What can hang from each mark:
dilam: buna suga
debu: buna
makep: tufo
tufo: makep
suga: dilam
buna: debu dilam makep pefov tulikam
tulikam: buna

Each row was made from one small tree. Brackets hold a mark, then the marks that hang from it, in alphabetical order. Every link used is in the known rows. Write each row's tree.
Known rows:
[debu [buna dilam]]: [-.08 .06 .36 .29 .07 .00 -.24 .01 -.23 .35 -.12 -.11 -.15 -.06 -.20 .17 .03 .19 .40 -.21 -.13 -.02 .31 -.11 -.16 -.05 .10 .32 .01 .08 -.05 -.08 .11 .31 -.08 -.17 -.08 .17 -.03 -.09 .12 .04 .18 -.02 -.08 -.17 .06 -.39 .15 -.15 .17]
[tulikam [buna dilam]]: [.28 -.03 .14 .08 -.01 .08 -.06 -.14 -.15 .22 -.13 -.04 -.01 .38 -.12 .03 .12 -.28 -.25 -.18 -.35 -.04 .27 -.14 -.16 .14 .18 .12 -.10 -.23 .08 -.04 -.13 .07 -.08 -.23 -.20 .30 -.19 -.09 -.30 .00 -.01 .19 .15 .00 .26 -.16 -.20 .02 .13]
[dilam [buna makep pefov] suga]: [-.12 -.25 -.36 -.15 .13 -.48 -.32 -.28 -.14 -.16 .13 .24 .06 .06 .08 .08 .59 .34 .04 -.23 .40 -.23 .09 .38 .09 .01 .15 .26 -.10 -.12 -.11 -.13 -.02 -.17 .01 .24 -.12 -.32 -.32 -.08 -.22 -.55 .22 .52 -.03 .48 -.08 -.28 -.18 .48 .25]
[tulikam [buna debu dilam makep]]: [-.09 .20 .01 .12 -.13 .21 -.16 -.34 -.30 .20 -.38 .23 .09 .39 -.13 .03 .04 .04 .05 -.16 -.34 .13 .42 -.12 -.09 -.04 .42 .54 -.05 -.31 .10 -.16 -.23 .17 .06 .05 -.26 .31 -.33 -.34 -.29 -.03 .48 .29 .05 .06 .20 -.37 -.23 .15 .15]
[suga [dilam [buna debu makep pefov]]]: [-.14 .10 -.37 -.17 .19 -.25 -.19 -.43 -.13 -.27 -.07 .42 -.04 .19 -.03 .10 .31 .66 .21 -.15 .28 -.11 .09 .33 .04 -.33 .17 .26 -.03 .13 .01 -.29 -.22 -.05 -.02 .31 -.08 -.38 -.37 -.23 -.12 -.40 .51 .52 -.09 .57 -.21 -.34 -.17 .38 .21]
[buna [makep tufo] pefov tulikam]: [-.35 -.16 .11 .58 -.05 .07 -.45 -.07 -.33 .19 -.24 .46 .15 .08 .25 .13 .57 .12 .46 -.36 .10 .22 .02 .11 -.05 .16 .25 .33 -.02 .21 .00 .02 .29 -.08 -.17 .16 -.26 .06 -.32 -.19 -.47 .03 .38 .09 -.03 .46 .28 -.41 -.44 .59 .28]
[makep tufo]: [.03 .02 .12 .20 -.14 .22 -.13 .23 .02 .24 -.36 .04 .04 -.08 -.06 -.13 .03 .02 .19 -.12 .09 .03 -.08 .18 -.07 -.06 .07 -.10 -.07 -.03 -.05 -.07 .01 -.06 -.03 -.07 .03 .18 .10 .18 -.19 .02 -.29 -.23 -.07 .12 .24 .06 -.18 .04 .16]
[buna dilam]: [-.06 -.15 .23 .07 .02 -.12 -.01 .14 -.15 .15 -.07 -.18 -.12 .03 -.07 .13 .03 -.08 .09 -.09 -.13 -.04 .29 -.14 -.15 .13 .18 .11 -.05 -.06 -.01 -.02 -.01 .28 -.31 -.08 -.05 .23 -.16 .02 -.08 .05 .00 .15 .04 -.15 .09 -.26 .02 -.01 .08]
[tulikam [buna dilam makep]]: [.17 -.02 .03 .01 -.19 .05 -.17 -.27 -.28 .24 -.38 .13 .05 .32 -.02 .22 .28 -.29 -.16 -.15 -.25 -.08 .28 -.12 -.08 .19 .37 .35 .00 -.39 .01 -.09 -.01 .05 .05 -.05 -.21 .44 -.27 -.36 -.40 -.09 .22 .21 .08 .04 .09 -.22 -.23 .21 .09]
[buna pefov]: [-.14 -.07 -.11 .22 .09 .08 -.07 -.17 -.15 -.10 .10 .12 .14 .10 .08 -.04 .23 .23 .08 -.15 -.05 -.01 .02 .11 .03 .00 -.07 .03 .03 .34 .09 .07 -.01 -.09 -.23 .10 -.13 -.21 -.12 -.08 -.21 .03 .08 .18 .00 .19 .09 -.16 -.08 .17 .17]
[buna debu dilam makep]: [-.36 .12 .09 .03 -.05 .04 -.13 -.07 -.28 .13 -.36 .08 .01 .08 -.01 .12 .02 .33 .41 -.03 -.09 .16 .51 -.17 -.04 -.10 .41 .63 .02 -.15 .03 -.08 -.01 .35 -.16 .22 -.11 .31 -.37 -.23 -.09 .02 .53 .23 -.02 -.07 .02 -.43 .00 .15 .04]
[tulikam [buna dilam makep pefov]]: [.07 .01 -.12 .22 -.04 .14 -.24 -.42 -.39 .24 -.24 .27 .19 .43 .04 .21 .51 -.05 -.07 -.29 -.34 -.05 .29 .03 -.06 .19 .31 .44 -.01 -.09 .14 .00 -.08 -.03 -.11 -.02 -.30 .21 -.37 -.39 -.63 -.05 .30 .37 .07 .24 .20 -.33 -.29 .41 .23]
[tufo makep]: [.09 .07 .27 .18 -.13 .16 -.08 .29 -.03 .24 -.39 -.02 .05 -.04 .01 -.21 .04 .03 .14 -.15 -.03 .03 -.15 .08 -.11 -.01 .00 -.13 -.04 -.10 -.03 -.03 -.02 -.05 -.02 -.02 .10 .11 .05 .11 -.17 .11 -.16 -.16 -.20 .14 .12 .13 -.22 .02 .27]
[debu [buna dilam [makep tufo] tulikam]]: [-.30 -.08 .61 .63 .04 -.04 -.58 .13 -.43 .58 -.35 .17 -.16 -.03 -.08 .31 .33 .09 .77 -.41 -.05 .24 .37 -.20 -.20 .12 .38 .57 .05 -.02 -.16 -.15 .32 .35 -.04 -.11 -.21 .43 -.25 -.20 -.09 .09 .45 -.16 -.10 .03 .25 -.63 -.13 .19 .29]
[suga [dilam [buna makep pefov tulikam]]]: [-.05 -.17 -.15 -.02 .28 -.57 -.30 -.33 -.17 -.23 .23 .42 -.17 .19 .14 .35 .58 .31 .12 -.31 .32 -.14 .05 .21 -.05 -.02 .14 .19 -.01 .11 -.04 -.25 .07 -.03 -.08 .21 -.11 -.37 -.38 -.18 -.16 -.42 .50 .54 -.06 .63 -.25 -.43 -.34 .54 .17]
[tulikam [buna debu makep pefov]]: [-.13 .29 -.33 .23 -.08 .42 -.20 -.59 -.30 .03 -.30 .58 .30 .47 .09 -.11 .27 .36 .08 -.19 -.32 .11 .18 .07 .09 -.15 .22 .53 -.02 .01 .23 .00 -.22 -.16 .17 .22 -.32 -.09 -.33 -.42 -.46 -.01 .52 .36 .05 .34 .19 -.24 -.28 .38 .24]
[suga dilam]: [.32 .10 -.08 -.19 .05 -.07 -.04 -.01 .03 -.04 .09 -.12 -.16 -.02 -.10 .06 .14 .14 .03 .03 .20 -.02 .04 .13 .06 -.14 .05 -.02 -.13 .01 -.03 -.28 -.09 -.11 -.04 .05 .14 -.10 -.06 -.01 .04 -.24 .03 .11 -.16 .05 -.17 .00 -.04 -.05 -.02]
[debu buna]: [-.08 .17 .20 .25 .06 .10 -.22 -.08 -.13 .21 -.02 .01 -.04 -.09 -.13 .04 -.02 .25 .38 -.08 -.08 .02 .07 -.06 -.02 -.12 -.04 .21 .01 .14 -.09 -.07 .07 .05 .19 -.09 -.03 -.06 .10 -.19 .21 .03 .17 -.17 -.13 -.04 -.02 -.19 .12 -.14 .11]
[dilam [buna makep] suga]: [-.01 -.22 -.24 -.26 .04 -.57 -.24 -.13 -.03 -.07 .06 .10 -.08 -.04 -.05 .14 .39 .13 -.11 -.10 .45 -.24 .09 .30 .00 .03 .19 .21 -.06 -.42 -.23 -.26 -.01 -.11 .18 .22 -.02 -.11 -.23 .03 .00 -.57 .13 .33 .00 .29 -.16 -.15 -.09 .26 .09]
[tulikam [buna pefov]]: [.19 .06 -.17 .22 .05 .24 -.06 -.41 -.18 .04 -.04 .29 .21 .39 .02 -.10 .24 .00 -.21 -.19 -.28 -.05 .01 .12 .03 .02 .00 .10 -.04 .12 .17 .09 -.16 -.24 .03 .01 -.20 -.13 -.15 -.19 -.42 .00 .04 .24 .11 .27 .28 -.06 -.24 .19 .21]

Write each row's tree:
[-.03 .27 -.20 .24 .06 .41 -.07 -.45 -.21 -.03 -.10 .37 .24 .44 -.06 -.30 .11 .36 -.01 -.22 -.38 .12 .10 .01 .04 -.15 .07 .28 -.10 .17 .27 .03 -.33 -.10 .01 .08 -.29 -.22 -.23 -.23 -.34 .08 .26 .32 .11 .31 .34 -.17 -.20 .18 .30]  [tulikam [buna debu pefov]]
[-.40 .06 -.22 -.15 .04 -.25 -.12 -.27 -.09 -.18 -.29 .51 -.02 .14 -.08 .03 .00 .44 .12 -.06 .15 -.09 .08 .15 -.08 -.26 .19 .30 .02 -.18 .01 -.11 -.12 .15 .30 .23 -.13 -.10 -.20 -.16 .06 -.26 .42 .27 .00 .36 -.15 -.22 -.04 .31 .13]  [dilam [buna debu makep]]
[.16 -.22 .07 -.16 .30 -.59 -.09 -.13 .02 -.25 .38 .12 -.28 .15 -.01 .23 .24 .08 -.02 -.21 .30 -.19 -.04 .08 -.10 -.09 -.04 -.11 -.09 -.01 -.12 -.26 -.03 .05 -.02 -.01 .01 -.27 -.26 .11 .14 -.34 .20 .40 .07 .45 -.20 -.28 -.21 .19 .11]  [suga [dilam [buna tulikam]]]
[.15 -.10 -.14 .14 -.01 -.01 -.29 -.35 -.41 .23 -.10 .06 .07 .30 -.04 .12 .68 .00 -.05 -.28 -.17 .00 .43 .12 .02 .21 .35 .52 -.18 -.23 .00 -.15 -.08 -.08 -.22 .13 -.31 .11 -.52 -.25 -.56 -.28 .23 .49 .02 .19 .26 -.41 -.34 .31 .23]  [tulikam [buna [dilam suga] makep pefov]]
[-.42 -.09 .29 .10 .15 -.20 -.37 -.06 -.37 .19 .12 -.04 -.18 .00 -.05 .24 .35 .23 .50 -.21 .07 .38 .60 -.26 -.13 .10 .50 .80 -.15 -.19 -.10 -.18 .09 .49 -.26 .23 -.21 .17 -.60 -.14 .01 -.17 .75 .48 .02 -.03 .19 -.80 -.18 .16 .13]  [buna debu [dilam suga] makep tulikam]
[.04 -.21 -.02 .01 .39 -.52 -.18 -.23 -.08 -.34 .38 .26 -.24 .23 .03 .23 .44 .31 .08 -.32 .27 -.19 .02 .16 -.10 -.08 .01 -.01 -.05 .31 -.01 -.19 -.01 -.04 -.19 .09 -.10 -.47 -.36 -.07 -.05 -.31 .28 .54 .07 .58 -.09 -.36 -.29 .37 .24]  [suga [dilam [buna pefov tulikam]]]
[-.53 -.03 .46 .40 -.06 .06 -.35 .14 -.36 .31 -.45 .25 -.06 .07 -.03 .09 .19 .19 .69 -.37 -.07 .38 .44 -.20 -.17 .02 .52 .63 -.09 -.02 -.06 -.14 .12 .52 -.25 .07 -.25 .46 -.40 -.10 -.20 .15 .55 .12 .03 .11 .34 -.61 -.29 .27 .23]  [buna debu dilam [makep tufo] tulikam]
[-.32 .07 .34 .45 .04 -.09 -.50 -.15 -.30 .30 .04 .29 -.10 .00 .11 .32 .29 .14 .58 -.22 .07 .18 .18 -.18 -.09 .08 .18 .57 .10 .08 -.08 -.07 .32 .15 .30 .00 -.19 .03 -.10 -.37 .17 -.02 .76 -.03 -.10 .07 -.10 -.49 -.05 .25 .08]  [debu [buna makep tulikam]]
[-.54 -.09 .33 .48 .37 -.01 -.18 -.12 -.38 -.03 .19 .14 -.04 .22 -.01 .08 .20 .46 .49 -.43 -.20 .27 .44 -.29 -.15 -.02 .18 .52 -.03 .49 .20 .04 .01 .52 -.60 .13 -.30 -.10 -.56 -.13 -.17 .20 .58 .55 .16 .19 .41 -.80 -.18 .27 .26]  [buna debu dilam pefov tulikam]
[-.66 -.06 .19 .43 .18 -.05 -.34 -.28 -.51 .02 -.04 .30 .06 .21 .14 .27 .36 .43 .58 -.38 -.18 .30 .47 -.18 -.09 .06 .39 .79 .04 .28 .14 .01 .06 .42 -.43 .27 -.35 .05 -.64 -.38 -.27 .13 .88 .53 .06 .24 .22 -.84 -.23 .49 .23]  [buna debu dilam makep pefov tulikam]
[-.54 -.04 .33 .28 .12 -.12 -.23 -.07 -.38 .12 -.09 .17 -.10 .15 .03 .26 .15 .21 .49 -.24 -.13 .33 .49 -.39 -.15 .04 .47 .72 .04 -.02 .02 -.08 .14 .56 -.19 .17 -.20 .24 -.52 -.30 -.02 .11 .76 .35 .08 .00 .12 -.71 -.14 .27 .10]  [buna debu dilam makep tulikam]
[-.41 -.31 .32 .64 -.01 -.06 -.46 .06 -.44 .31 -.26 .24 .06 .10 .14 .29 .64 .06 .54 -.49 -.03 .16 .32 -.04 -.19 .30 .39 .49 -.01 .22 -.01 .02 .32 .26 -.42 .04 -.26 .36 -.50 -.20 -.57 .06 .43 .24 .00 .33 .37 -.65 -.38 .55 .34]  [buna dilam [makep tufo] pefov tulikam]
[.29 -.09 -.04 .15 .10 .06 -.19 -.25 -.28 .19 .11 -.11 .06 .34 -.15 -.04 .51 -.02 -.13 -.29 -.21 .00 .34 .08 .02 .18 .18 .24 -.22 -.08 .07 -.08 -.18 -.04 -.36 -.01 -.24 .00 -.40 -.05 -.49 -.19 .00 .45 .08 .13 .39 -.33 -.25 .14 .29]  [tulikam [buna [dilam suga] pefov]]
[-.28 -.08 -.26 -.09 .32 -.27 -.17 -.30 -.06 -.26 .19 .16 .01 .12 -.15 -.17 .23 .70 .12 -.27 .25 -.07 .15 .32 .04 -.25 .03 .24 -.17 .11 .02 -.16 -.24 .05 -.16 .25 -.11 -.58 -.32 .16 .03 -.42 .18 .56 .04 .40 .18 -.33 -.10 .21 .36]  [dilam [buna debu pefov] suga]
[-.38 .08 .08 .25 .21 .15 -.07 -.13 -.30 -.03 -.11 .05 .07 .17 -.08 -.04 .08 .56 .36 -.26 -.23 .22 .39 -.14 -.07 -.15 .20 .37 -.05 .38 .17 .08 -.15 .40 -.50 .10 -.16 -.02 -.37 -.11 -.21 .19 .29 .41 .08 .08 .32 -.52 .00 .18 .23]  [buna debu dilam pefov]
[-.30 -.27 .04 .05 .09 -.57 -.25 -.22 -.11 -.14 .02 .46 -.11 .14 .12 .31 .26 -.02 .01 -.25 .26 -.15 .02 .01 -.14 .12 .12 .22 .12 -.13 -.09 -.07 .21 .09 .23 .08 -.17 -.07 -.28 -.21 -.01 -.24 .45 .29 .16 .45 -.16 -.31 -.20 .50 .08]  [dilam [buna makep tulikam]]
[-.29 .03 .04 -.08 .03 -.09 -.24 -.03 -.31 .23 -.17 -.13 -.10 -.03 -.13 .08 .24 .34 .38 -.09 .03 .24 .55 -.08 -.02 -.03 .50 .71 -.16 -.24 -.10 -.24 -.07 .32 -.24 .27 -.09 .22 -.47 -.12 -.05 -.23 .45 .35 -.07 -.14 .09 -.54 -.06 .05 .07]  [buna debu [dilam suga] makep]
[.05 .07 -.07 .19 .15 .23 -.16 -.34 -.32 .11 -.01 -.02 .09 .41 -.21 -.17 .32 .37 .02 -.29 -.29 .11 .48 .00 -.05 -.09 .24 .43 -.24 .03 .14 -.10 -.34 .09 -.36 .08 -.24 -.12 -.45 -.06 -.35 -.11 .20 .52 .10 .11 .46 -.48 -.24 .08 .33]  [tulikam [buna debu [dilam suga] pefov]]
[-.25 -.36 .02 .28 .33 -.46 -.15 -.24 -.12 -.28 .32 .43 -.04 .25 .11 .11 .31 .20 .03 -.41 .13 -.16 -.06 .11 -.13 .05 -.04 .02 .05 .32 .12 .04 .07 .11 -.14 .00 -.27 -.39 -.29 -.05 -.10 -.09 .27 .44 .25 .57 .07 -.41 -.19 .47 .27]  [dilam [buna pefov tulikam]]
[.10 .03 -.19 .31 -.23 .38 -.32 -.29 -.31 .28 -.52 .49 .30 .32 .02 -.10 .48 .02 .03 -.27 -.12 .02 -.03 .29 .04 .06 .25 .22 -.03 -.12 .05 -.03 -.06 -.35 .13 .05 -.26 .10 -.21 -.25 -.72 -.06 .08 .03 .02 .42 .30 -.04 -.41 .48 .34]  [tulikam [buna [makep tufo] pefov]]
[.14 -.06 -.26 -.36 .01 -.44 -.13 -.18 .02 -.16 -.09 .24 -.14 .09 .01 .24 .24 .13 -.04 -.04 .40 -.31 .02 .29 -.02 -.14 .13 .10 -.03 -.25 -.15 -.32 -.09 -.12 .19 .12 .03 -.13 -.18 -.13 -.02 -.50 .23 .30 -.09 .42 -.42 -.05 -.12 .27 .02]  [suga [dilam [buna makep]]]
[.02 -.24 -.25 -.12 .23 -.45 -.21 -.19 -.09 -.19 .30 .05 -.01 .04 -.07 -.03 .42 .36 -.05 -.29 .33 -.25 .04 .33 .04 -.02 -.03 .05 -.13 .06 -.08 -.15 -.11 -.15 -.20 .14 -.11 -.49 -.25 .19 -.09 -.42 -.01 .52 .07 .44 .09 -.25 -.12 .27 .30]  [dilam [buna pefov] suga]
[-.05 -.16 .04 -.09 -.03 -.27 -.22 .02 -.25 .25 -.06 -.23 -.11 -.08 -.03 .26 .45 -.01 .15 -.07 .16 .01 .45 .00 -.03 .22 .44 .48 -.07 -.34 -.18 -.19 .09 .18 -.28 .11 -.03 .34 -.37 -.12 -.15 -.30 .23 .25 -.11 -.14 .00 -.38 -.09 .11 .00]  [buna [dilam suga] makep]
[.16 .12 -.07 .16 -.31 .30 -.29 -.17 -.15 .39 -.56 .37 .19 .24 -.02 -.04 .28 -.23 -.08 -.15 -.12 .03 -.03 .14 -.01 .07 .28 .18 -.09 -.40 -.04 -.13 -.05 -.26 .35 -.05 -.19 .29 -.02 -.15 -.55 -.09 -.01 -.13 -.05 .25 .20 .07 -.38 .23 .17]  [tulikam [buna [makep tufo]]]
[-.05 .12 -.16 -.21 -.04 -.15 -.24 -.12 .00 -.02 -.47 .38 -.13 .06 -.13 .06 .15 .49 .21 -.18 .43 -.08 .09 .36 -.11 -.38 .28 .20 -.12 -.18 -.10 -.40 -.19 -.05 .19 .23 .04 -.10 -.16 -.01 -.09 -.38 .22 .20 -.15 .50 -.11 -.15 -.28 .22 .17]  [suga [dilam [buna debu [makep tufo]]]]
[-.24 -.12 .28 .35 -.13 -.06 -.40 .11 -.16 .26 -.31 .32 .01 -.03 .16 .15 .33 -.13 .34 -.20 .16 .21 .01 -.01 -.07 .19 .27 .29 .00 -.13 -.10 -.07 .29 .02 .07 .11 -.17 .22 -.17 -.09 -.26 -.03 .31 -.08 -.02 .21 .14 -.21 -.36 .37 .14]  [buna [makep tufo] tulikam]
[.06 .13 -.13 -.32 .22 -.28 -.01 -.16 .13 -.26 .01 .16 -.21 .12 -.20 .00 -.04 .42 .05 -.06 .25 -.12 .04 .26 -.06 -.41 .04 .04 -.11 .01 -.06 -.33 -.29 .09 -.03 .15 .07 -.34 -.14 .08 .13 -.37 .18 .37 -.03 .38 -.19 -.18 -.07 .06 .14]  [suga [dilam [buna debu]]]
[-.54 .10 .12 .19 .05 -.02 -.22 -.22 -.25 -.02 -.04 .39 .04 .09 .13 .13 .11 .27 .40 -.12 .02 .38 .19 -.21 .00 -.06 .27 .62 .03 .04 .04 -.04 .12 .25 .11 .27 -.20 -.01 -.33 -.31 .08 .02 .75 .19 .02 .12 .01 -.50 -.17 .29 .06]  [buna debu makep tulikam]
